Each row was made from one path, in order. Every step used is in the known rows, and no mark comes twice. Write each row's path.
Known rows
pibo > fuzem > gatef > gizif > befal > posis > modeda: -.09 -.38 .47 .21 .09 .17 -.09 -.24 .38 .02 .20 .09 .25 -.23 -.25 .02 .16 -.28 .39 -.32 -.38 -.09
faru > modeda > posis > befal > gizif: -.12 -.23 -.17 -.36 -.16 -.30 -.08 -.12 .08 .22 -.46 -.49 -.19 -.29 .03 .11 .29 .10 .10 .06 .16 -.13
befal > gizif: -.03 .22 -.17 -.18 -.02 .09 -.15 -.09 -.19 .11 .13 -.17 -.03 .37 .08 -.11 .00 -.04 -.28 .24 .10 .18
modeda > gizif > gatef > fuzem > pibo: .19 .17 -.18 .06 -.13 .35 .01 -.13 -.37 -.22 .29 .44 -.24 .21 .15 .01 -.13 .06 .02 .35 -.16 .07
faru > pibo > fuzem > gatef > gizif > modeda > posis > befal: -.06 -.34 .21 -.13 -.27 -.23 -.16 -.33 -.60 -.22 .22 .02 -.09 -.29 -.31 .24 .45 .01 .33 -.07 .10 -.33
pibo > fuzem: -.04 .10 .08 -.10 -.13 -.50 -.15 .09 -.13 -.36 .34 -.26 -.28 .48 -.08 .06 -.39 .17 -.53 -.09 -.14 .03
faru > modeda > posis > befal: -.09 -.24 -.20 -.28 -.04 -.79 .00 .15 .16 -.09 -.54 -.40 -.25 -.35 .04 .11 -.21 .28 .06 -.13 .18 -.15
bogi > gatef > fuzem > pibo: .20 .39 .03 -.27 .28 .06 .26 -.05 -.26 -.53 .09 -.07 -.16 .34 .02 -.21 -.02 -.12 -.25 .40 -.15 .32
bogi > gatef: .05 .52 -.01 -.21 .23 -.41 .03 .34 .06 -.40 -.04 -.26 .04 .26 .07 -.23 -.22 .07 -.40 -.12 .15 .08
gizif > modeda > posis > befal: -.10 -.18 -.11 -.07 -.12 -.38 .28 .32 -.21 .10 -.32 .11 -.24 -.19 .03 .09 -.15 .21 -.08 -.04 .30 -.18
fuzem > pibo: .17 .08 -.27 -.25 .04 -.10 .10 .18 -.41 -.34 -.05 .08 -.20 .39 -.02 -.24 -.46 .05 -.25 .36 .08 .42
faru > pibo > fuzem > gatef > gizif > befal > posis > modeda: .10 -.26 .63 .10 .08 .18 -.31 -.44 .31 -.20 .32 -.10 .30 -.16 -.38 .00 .36 -.24 .62 -.51 .01 -.04
fuzem > gatef > bogi: .09 .10 -.43 .10 .35 -.49 -.03 .45 .03 -.24 .01 .07 .30 -.03 .10 -.16 -.11 -.04 -.23 .28 -.11 .18
befal > gizif > modeda > posis: -.07 -.14 -.16 .08 -.35 .37 .14 .13 -.26 .16 .29 .02 .10 .15 -.14 .06 .27 .02 -.05 .24 .27 .10
modeda > gizif > befal > posis: .20 .11 .15 .20 -.01 -.28 -.10 .25 .38 .01 .40 -.08 .05 .18 .22 .05 -.15 .28 .15 -.16 .20 -.14
modeda > posis: .16 -.03 -.18 -.14 -.10 -.55 .02 .18 -.06 -.29 .10 -.15 .04 .20 .15 .21 -.41 .28 -.29 .15 .08 .05
faru > modeda: -.19 .05 -.31 -.05 .07 -.33 -.19 .22 .21 -.26 -.05 -.35 -.10 .07 -.15 -.23 -.36 .13 .00 -.12 .21 .23
befal > posis > modeda > gizif: -.09 -.13 .49 .26 -.19 .03 -.12 .02 .38 .03 -.19 -.22 .16 .11 -.11 .19 -.05 .05 .06 -.25 .01 -.14
posis > befal > gizif: -.10 .18 -.08 -.40 .07 -.20 -.06 -.16 -.24 .37 -.42 -.18 -.31 .06 .23 -.10 .06 -.03 -.29 .14 .10 -.07
bogi > gatef > gizif: .00 .40 -.04 -.22 .21 -.19 -.04 -.06 -.09 -.23 .05 -.34 .14 .13 .05 -.04 .02 -.01 -.30 .09 -.16 .06
posis > modeda > gizif > befal: -.17 -.02 .11 -.15 -.07 -.10 -.19 .14 .26 .23 -.20 .19 .03 -.10 .04 .06 -.49 .14 .14 -.40 .14 -.10
gatef > gizif > modeda: -.26 -.03 -.23 .18 -.05 .29 .03 .01 -.33 .09 .24 .08 .03 .08 -.20 -.07 -.05 -.01 -.03 .18 .02 .19
posis > modeda > gizif > gatef: -.14 .07 .05 .10 -.19 .17 -.17 .18 .17 .11 -.34 .33 .06 -.10 -.01 .03 -.33 .05 .02 -.45 .11 -.17
befal > posis: .18 .11 .12 .22 .11 -.25 .05 .19 .25 -.23 .16 -.31 .06 .35 .05 -.09 -.15 .10 -.17 .00 .12 .10

Write each row's path
.07 -.11 .32 .17 .22 .04 .14 .24 .68 .13 -.24 -.01 .17 -.07 -.04 -.13 -.24 -.04 .22 -.45 .22 .09 => gizif > befal > posis > modeda
.00 -.25 .32 .16 .19 .25 .07 -.16 .54 .28 -.15 -.10 .26 -.22 -.08 .03 .02 -.13 .31 -.26 -.09 .09 => gatef > gizif > befal > posis > modeda
.24 .25 -.42 .18 .11 .23 .07 .31 .17 .27 .03 -.02 .21 .02 .11 -.11 .39 -.07 -.38 .12 .00 .17 => befal > gizif > gatef > bogi
.20 -.03 .01 .16 .22 -.06 .03 -.09 .33 .10 .34 -.17 .16 .03 .14 .00 .02 .08 .16 .02 -.04 .09 => gatef > gizif > befal > posis
.08 -.08 -.06 -.42 -.14 -.36 .02 -.17 -.22 .29 -.35 -.25 -.20 -.05 .28 .23 .13 .10 -.23 .23 .08 -.18 => modeda > posis > befal > gizif
.26 .31 .18 .06 .36 -.07 .14 .09 .47 -.09 .27 -.33 .28 -.01 .11 -.10 .29 .00 .10 -.16 -.02 .01 => bogi > gatef > gizif > befal > posis
-.17 -.06 -.06 -.07 -.04 -.26 -.31 -.30 -.39 -.31 .48 -.01 .00 .15 -.10 .06 -.11 -.08 -.15 .19 -.48 -.03 => pibo > fuzem > gatef > gizif
-.23 .11 -.18 .11 -.14 .54 .06 .14 -.27 .24 .22 .08 -.02 .28 -.18 -.26 .18 -.12 -.10 .16 .30 .22 => befal > gizif > modeda
.01 .21 -.19 -.14 -.04 -.40 -.23 .21 .03 .04 .28 .13 -.09 .14 .26 .02 -.49 .33 -.01 -.11 .20 -.08 => modeda > gizif > befal
-.25 -.05 .19 -.09 -.22 -.10 -.24 .02 .03 .06 -.31 -.01 .02 .09 -.06 .16 -.41 .10 -.09 -.19 .00 -.09 => posis > modeda > gizif
.14 .08 -.14 -.17 .12 .09 .15 -.21 -.40 -.33 .17 .09 -.27 .39 .06 -.08 -.29 -.04 -.17 .57 -.19 .41 => gatef > fuzem > pibo
.09 -.09 -.09 -.36 -.01 -.85 .09 .10 -.12 -.03 -.43 -.17 -.26 -.11 .30 .23 -.34 .29 -.27 .05 .09 -.21 => modeda > posis > befal
.17 .01 -.07 -.16 -.04 .08 .14 -.39 -.07 .34 -.15 .09 -.22 -.22 .41 .27 .37 -.03 -.03 .17 -.10 -.30 => modeda > posis > befal > gizif > gatef > fuzem
.33 -.10 -.14 -.30 -.09 .38 .32 -.39 -.41 .21 -.24 .29 -.36 -.16 .30 .11 .41 -.12 .04 .48 -.14 -.03 => modeda > posis > befal > gizif > gatef > fuzem > pibo
-.29 .07 -.09 -.12 -.05 .27 .13 .07 -.33 .52 -.30 .09 -.31 -.03 -.05 -.24 .25 -.11 -.09 .06 .31 -.05 => posis > befal > gizif > modeda
.01 .01 -.08 .28 -.06 .06 -.04 .43 .40 .22 -.40 .14 .27 -.26 -.03 .17 .00 .06 -.21 -.31 -.09 -.11 => posis > modeda > gizif > gatef > bogi
.01 -.06 .13 .05 -.16 .64 .05 -.21 -.14 -.01 -.20 .50 -.14 -.02 -.05 .06 -.13 -.12 .16 .07 -.20 .07 => posis > modeda > gizif > gatef > fuzem > pibo
.10 .29 -.22 .16 .19 .05 .02 -.05 .06 -.16 .22 .25 -.11 .15 .24 -.10 -.25 .01 -.13 .02 -.07 .05 => gizif > gatef > fuzem
-.15 .07 .18 .19 -.11 .35 -.12 -.21 .18 .10 -.13 .33 -.01 -.08 .08 .19 -.18 -.05 .10 -.25 -.17 -.20 => posis > modeda > gizif > gatef > fuzem
.10 -.14 .17 .21 .11 -.14 -.13 -.16 .16 -.17 .70 -.02 .15 .01 -.02 -.01 .16 -.09 .24 -.05 -.35 -.09 => pibo > fuzem > gatef > gizif > befal > posis
-.33 -.06 -.34 .21 .07 .33 -.06 .02 -.42 -.03 .27 .41 .20 -.09 -.17 -.28 -.02 -.19 .26 .26 -.02 .13 => fuzem > gatef > gizif > modeda
-.15 -.04 .09 .12 -.17 .23 -.34 -.27 -.58 -.40 .69 .07 .07 .15 -.51 -.12 .31 -.14 .28 -.06 .15 .04 => faru > pibo > fuzem > gatef > gizif > modeda
.06 .08 .48 .06 .32 .22 .16 -.01 .70 .11 -.23 -.24 .39 -.26 -.11 -.06 .29 -.20 .23 -.44 -.08 .00 => bogi > gatef > gizif > befal > posis > modeda
.14 -.25 -.25 -.22 -.12 .43 .22 -.35 -.11 .14 -.34 .04 -.35 -.41 .05 .00 .54 -.12 .37 .30 -.07 .03 => faru > modeda > posis > befal > gizif > gatef > fuzem > pibo
.19 -.11 .24 .63 -.04 .17 .10 .45 .74 .21 -.27 -.05 .41 -.22 -.08 .21 .33 .02 -.03 -.37 -.08 -.16 => befal > posis > modeda > gizif > gatef > bogi
.07 .32 -.31 .00 -.02 .36 -.08 .07 -.05 .16 .10 .15 .00 .18 .14 -.25 .04 -.08 -.17 -.01 .19 .09 => befal > gizif > gatef
-.09 .00 .06 -.17 -.02 -.18 .34 .10 -.21 .09 -.33 -.14 -.03 -.37 -.03 .17 .39 .05 -.06 -.01 .02 -.27 => bogi > gatef > gizif > modeda > posis > befal
-.15 -.32 -.12 -.05 -.16 -.15 .22 -.07 -.36 .27 -.23 .01 -.14 -.31 .00 .27 .11 .12 .00 .17 -.02 -.18 => gatef > gizif > modeda > posis > befal
.18 -.16 .42 .39 -.14 .76 .18 -.20 .18 -.03 -.08 .31 .01 .01 -.10 .09 .23 -.18 .33 .02 -.20 .01 => befal > posis > modeda > gizif > gatef > fuzem > pibo
-.36 -.16 -.07 .23 -.15 .21 -.13 -.08 -.48 -.17 .60 .24 .02 .07 -.37 -.10 .10 -.17 .04 .12 -.28 .00 => pibo > fuzem > gatef > gizif > modeda
-.06 -.27 .19 .19 .31 .27 -.04 -.16 .43 .16 -.10 .25 .45 -.40 -.05 -.16 .07 -.31 .60 -.20 -.13 .02 => fuzem > gatef > gizif > befal > posis > modeda
